Every row comes from one small tree of marks. The marks that hang from a mark follow it in brackets, in alphabetical order. Every link used is in the known rows. Which tree was each row made from?
(in the rows, 128 means zero)
Known rows:
kitus{sogo{pufivi}}: [120 180 156 139 113 103 119 135 157  90 158 144 102 124  90 138 119 139
 121 129 140]
fogis{pufivi{sogo{kitus}}}: [122 161 156 146 133 129 106 165 145  95 162 137 124 138 106 164  97 142
 134 115 127]
lasog{bopad}: [136 127 142 119 113 138 106 137 148 101 144 135 120 135 144 144 141 146
 133 147  97]
bopad{lasog{guka}}: [132 127 151 114 130 134 103 150 158  89 141 147 127 125 122 162 140 140
 100 114 109]
kitus{sogo{pufivi{tata}}}: [132 172 159 140 111  90 122 133 149  80 157 145 105 132  94 135 112 137
 109 120 142]
pufivi{fogis sogo tata}: [145 122 163 135 174  69 150 164 125  81 156 136 118 152 115 151  89 179
 100  95 124]
sogo{kitus pufivi{fogis nifu}}: [153 125 168 144 159  84 147 171 143 101 141 117 106 138 103 164 111 150
  94 122 131]
sogo{kitus pufivi{fogis tata}}: [140 128 168 141 145  81 145 158 139 100 147 116 111 146 122 149  97 135
 102 122 141]
guka{lasog{bopad} pufivi}: [ 90  77 148 128 105 100 125 163 142  90 153 136 119 152 120 142 121 127
  96 128  78]
bopad{lasog{guka{pufivi{fogis nifu tata}}}}: [143  81 160 124 148  93 124 176 143  77 141 144 127 132 120 163 134 149
  51  99  91]
bopad{lasog}: [126 145 153 119 139 121 107 145 149  83 146 140 120 124 122 157 136 135
 115 106 115]
lasog{bopad guka{pufivi}}: [130  77 142 117 107 144 109 158 159 102 141 145 126 135 142 145 144 139
  93 157  77]
fogis{pufivi{guka nifu sogo tata}}: [169 138 153 161 133  84 118 180 136  59 155 155 123 145 111 169 113 174
  79  76 115]
guka{lasog}: [103 128 154 130 111 113 118 150 138  94 155 133 121 151 109 157 116 135
 126 110 106]
lasog{guka}: [141 125 151 123 115 155 105 151 153 106 146 143 128 133 129 161 137 142
 120 137 110]
guka{lasog pufivi}: [ 87  93 156 136 116  99 128 170 137  88 158 135 119 149 108 151 115 119
  99 113  95]
pufivi{fogis guka sogo{kitus} tata}: [138 121 157 145 173  50 165 172 132  76 135 139 114 147 116 151  78 184
  71 101 113]
sogo{kitus}: [122 144 156 128 134 136 119 146 142 106 140 127 119 131 115 157 110 122
 132 142 116]
pufivi{fogis guka{lasog} nifu sogo{kitus}}: [129 103 157 150 178  33 175 194 134  74 131 139 109 151  77 172  82 203
  52  86  90]
sogo{pufivi{fogis guka nifu tata}}: [177 118 161 153 144  54 149 174 139  72 144 134 107 144 129 156 131 174
  63  92 128]
guka{pufivi{tata}}: [130  99 159 136 130 106 123 162 132  80 153 139 121 139 131 145 122 117
  94 120 109]
guka{pufivi{fogis}}: [106 100 161 137 144 107 132 178 132 105 156 127 119 133 134 149 125 140
  99 132  99]

Write each row's tree:
[119  89 166 139 174  68 157 180 128  82 149 133 116 146 108 146  81 145
  78 114 109]  guka{pufivi{fogis sogo{kitus} tata}}
[135 161 163 144 133  80 134 155 145  90 155 139 101 126  85 148 118 166
  94 119 128]  kitus{sogo{pufivi{fogis nifu}}}
[100  58 156 134 145  45 156 178 128  76 156 137 118 169 109 139  86 162
  66 102  82]  guka{lasog{bopad} pufivi{fogis sogo tata}}
[ 84  94 158 136 149  77 149 175 142  78 152 139 114 153  76 152  78 126
  93 108 102]  guka{lasog pufivi{sogo{kitus}}}
[135 111 153 146 115  55 146 162 145  82 150 130 109 158 140 140 120 166
  76 102 118]  sogo{pufivi{fogis guka{lasog{bopad}} tata}}
[129  92 158 121 158  89 130 172 148  76 145 148 125 135 113 155 116 152
  65  98 102]  bopad{lasog{guka{pufivi{fogis sogo tata}}}}
[175 126 159 150 138  69 145 162 149  67 130 136 106 141 109 158 114 138
  69 105 132]  sogo{kitus pufivi{guka nifu tata}}
[140  62 148 122 137 100 133 170 148  91 143 146 125 148 133 142 116 168
  70 137  82]  lasog{bopad guka{pufivi{fogis sogo tata}}}
[163 136 155 161 137  82 124 180 136  63 148 150 122 145 103 171  98 165
  75  85 114]  fogis{pufivi{guka nifu sogo{kitus} tata}}
[134 103 158 136 158  86 139 167 138  66 154 148 116 143 108 144 100 132
  92 105 119]  guka{pufivi{sogo tata}}
[160 100 153 148 119  60 138 168 127  55 136 148 119 156 111 165 121 164
  54  75  94]  pufivi{guka{lasog} nifu tata}
[162 130 158 133 183  93 145 165 143  71 134 144 111 138  72 170  93 160
 102 105 119]  pufivi{nifu sogo{kitus}}
[106 110 144 138 150  55 158 174 143  83 144 142 112 152 114 149  99 205
  83 103  89]  pufivi{fogis guka{lasog{bopad}} sogo}
[140  93 148 144 164  36 167 188 137  69 136 146 109 154  98 163 104 220
  53  85  80]  pufivi{fogis guka{lasog{bopad}} nifu sogo}
[143  68 145 119 105 129 112 156 152  93 140 146 129 143 145 142 138 137
  81 147  80]  lasog{bopad guka{pufivi{tata}}}
[154  74 153 147 126  39 151 180 119  72 134 137 119 161 131 160 121 198
  37  87  70]  pufivi{fogis guka{lasog{bopad}} nifu tata}
[108 129 159 149 132  69 153 170 150 101 141 121 106 145 115 153 102 150
  90 119 124]  sogo{kitus pufivi{fogis guka{lasog}}}
[178 105 158 151 182  32 166 186 126  56 136 149 113 147 108 164 101 211
  46  74 104]  pufivi{fogis guka nifu sogo tata}
[148 140 156 146 126  85 140 151 154  78 136 133 108 140 122 146 109 126
  93 117 142]  sogo{kitus pufivi{guka tata}}
[ 86  69 152 132 148  63 153 181 137  88 156 135 115 159 103 143  94 165
  82 114  80]  guka{lasog{bopad} pufivi{fogis sogo}}
[125  68 146 120 117 132 119 168 152 113 143 138 127 137 147 146 141 156
  85 159  71]  lasog{bopad guka{pufivi{fogis}}}
[167  92 145 142 148  35 154 168 138  38 132 159 112 163  92 158 100 190
  48  69  91]  pufivi{guka{lasog{bopad}} nifu sogo tata}
[121  87 157 130 129 129 123 177 145 111 150 137 127 134 133 156 132 146
  89 139  92]  lasog{guka{pufivi{fogis}}}
[112 154 159 150 110  53 142 151 144  81 155 143 105 140  97 136 104 166
  77 107 124]  kitus{sogo{pufivi{fogis guka{lasog} tata}}}
[120  91 149 141 111  57 143 165 125  86 142 133 121 160 147 145 116 182
  66 105  80]  pufivi{fogis guka{lasog{bopad}} tata}
